Each row was made from one small tree. The marks that hang from a mark follow it in brackets, in alphabetical order. Every link used is in the known rows. Write each row's tree.
Known rows:
zonu(rofa): [  4 -25  30  -6   9  11  -7 -29  -3 -26 -31  23 -12   6 -24  17 -49  36
  37 -28  16]
zatud(rofa): [  3 -10  18  -1   4   3  -7  -2   7 -25 -25  20 -26  10   9  28 -72  32
  59 -27  28]
pige(beki kile(sosok) lazu): [ 40  11 -13   5  10  12 -29 -59 -46 -12 -46 -21   3 -12   1  20  24 -36
  11  -9  34]
sugen(nuren): [  3 -44  32   0   7  15  19 -18 -23 -29 -49  19 -13  -6  -6  39 -41  16
  72 -40  20]
gavobol(daleb): [  4 -13  51  10 -12  29   6 -15 -14 -44 -38  14   4  13  20  22 -44  14
  60 -35  41]
pige(beki daleb kile(sosok) lazu): [ 43  20  -9  -2  -7  17 -18 -42 -58  -7 -31 -11  16 -27   3  18  20 -45
   9  15  36]
sugen(nuren pige): [-19 -67  36  24  13  16  19 -12 -36 -24 -54  30   2  16  -6  34 -22  -5
  80 -44  16]
zatud(kilu rofa): [  5 -22  19   1   3   8 -20  10  16 -21 -18   9 -22 -20  30  52 -65  30
  66 -36  43]
lazu(pige(beki daleb kile(sosok) zonu(rofa))): [-10  37 -25  13   0  17  -6 -27 -39  38  13   9  18 -21 -26  11  23  -4
  -9  30  41]
tabel(nuren): [ 13 -21  57   4   3   1  14 -24  12 -46 -34  22 -27 -27  -2  30 -22  27
  33 -35  29]
pige(beki kile(sosok) lazu zonu(rofa)): [ 19  21 -23  13   7  12 -26 -76 -42  23 -20 -24  -4  21 -25  14  31 -14
 -14  12  35]
tabel(nuren pige(beki daleb)): [ 15 -16  28  -5  -7  -8  -3  -3 -14 -46  -2  41 -21 -70  -4  31  17  -3
 -20  14  45]
sugen(nuren pige(kile lazu zonu)): [-17 -15  17  44  -5  28  21 -49 -65   9 -53   4  -6  38 -15  16  12 -16
  65 -21  27]
tabel(nuren pige(daleb kile)): [ 33   2  37  -4 -16   8  10 -19 -18 -47 -13  47  -6 -72   0  17   9  10
  29 -11  32]
lazu(pige(beki daleb(gavobol) kile(sosok) zonu)): [ -5  31 -40   6  18  24   3  -2 -52  28  11   8  12 -38  11   9  35 -14
 -23  12  43]
pige(daleb kile): [ 22  13  33 -12 -12  23  11 -17 -32 -27 -29  31   7 -33   0  -1 -31   7
  67  -8  25]
tabel(nuren pige(beki kile lazu zonu)): [ 13  29   4  21  -7  -3 -12 -58 -33 -18 -19   5 -44 -36 -13  14  56  -7
 -34  12  49]
tabel(pige(beki daleb(gavobol) kile(sosok) lazu)): [ 52  -6 -42  -9  13  17 -28 -20 -71 -17 -14   8  11 -49  18  19  45 -42
 -41   4  37]
pige(beki daleb(gavobol) kile lazu): [ 17  13  -3 -13   3  17 -16 -24 -71 -14 -34  15 -17 -25   7 -13  10 -21
 -24   7  26]
tabel(nuren pige(beki kile zonu)): [  2  19  12   9   7  -6  -5 -42 -13 -21  -6  23 -37 -47 -11  11  53   7
 -14   5  42]
pige(beki daleb(gavobol) lazu zonu(rofa)): [-11   1 -11   0   5  13  -8 -23 -52  11   2  13 -29  17 -18   2  -2   7
 -61  33  36]
pige(lazu): [ 22  -7  26   7  -7  20  -1 -32 -26 -35 -52   0 -20   3  -1  26 -40   8
  35 -21  33]

Which tree is each row?
[-39  39  -6  15   6  11 -18 -40 -32  24 -10  16 -27  -5 -38 -10  11  21
  -6   9  34] => lazu(pige(beki kile zonu(rofa)))
[  6  17  -1   0  -6  28   6 -38 -56  13  -9  17 -14  15 -18 -10 -12  20
 -14   6  23] => pige(daleb(gavobol) kile lazu zonu(rofa))
[-38  29  -3  19   7  10   0  -7 -21   4 -12  10 -28 -15 -11  17  -3  16
   0  10  53] => lazu(pige(beki zonu))
[ -4  11  -9   0   3  14   2  -8 -55   0  -6   7 -28   0   7   9   1  -6
 -42  30  45] => pige(beki daleb(gavobol) lazu zonu)
[  0   6  16  17  -7  17  -1 -49 -21  -2 -23  -1 -26  37 -28  21 -34  30
  10   0  37] => pige(lazu zonu(rofa))
[ -6  22 -13  -4   1  15 -14 -40 -66  21  -7  12 -23   9 -20 -18  17   0
 -49  28  27] => pige(beki daleb(gavobol) kile lazu zonu(rofa))
[  5  33 -14  25   6  30  10 -27 -19  16 -13  -6  14 -16   1  29   4   9
  46 -20  43] => lazu(pige(kile(sosok) zonu))
[ 34 -19  31  15 -11   5  -2 -34 -10 -56 -34  17 -33 -38  -2  44  -1  11
  -2 -23  41] => tabel(nuren pige(lazu))
[ 25  22  -1   7  -9  31  10  -6 -35  -3 -16  15  34 -48   6  26 -12  -9
  52 -13  36] => lazu(pige(daleb kile(sosok)))
[  2  33 -12  -2   1  18  -4 -27 -67   9 -14   7 -24  -8   3 -13  20 -13
 -30  25  37] => pige(beki daleb(gavobol) kile lazu zonu)
[ 30  41 -18   9 -10  22  -4 -46 -55  14 -11 -17  11 -10   1  19  31 -37
   2  35  49] => pige(beki daleb kile(sosok) lazu zonu)
[  6  49   5   6 -18  18  -1 -42 -59   6 -19   1 -17  -7 -10  -4  14 -19
   4  40  45] => pige(beki daleb kile lazu zonu)
[  4  14  20  11 -24  21  12 -33 -31   2  -7  12 -12  24 -28  18 -37  22
   8  24  39] => pige(daleb lazu zonu(rofa))
[ 53   4   1   8   0  27 -12 -56 -34 -17 -50 -19  13  -6   7  28  -4 -17
  46 -30  29] => pige(kile(sosok) lazu)
[ 18  29  15  -6 -16  14 -14 -36 -62 -16 -41   9 -12 -27  -7  -6   2 -28
   9  20  33] => pige(beki daleb kile lazu)
[ 43  35  -4  15 -19  33  15 -43 -46   8 -14 -12  22  -2   5  26   3 -17
  37  13  45] => pige(daleb kile(sosok) lazu zonu)
[ 12   0  33  11 -16   7  28  -3   0 -32  15  39 -18 -47   0  39   1  25
  10  12  52] => tabel(nuren pige(daleb zonu))
[-19  17  13   3  -7  12   0  13 -35 -13 -14  31 -10 -46  -7  15 -20  -3
   4  18  44] => lazu(pige(beki daleb))
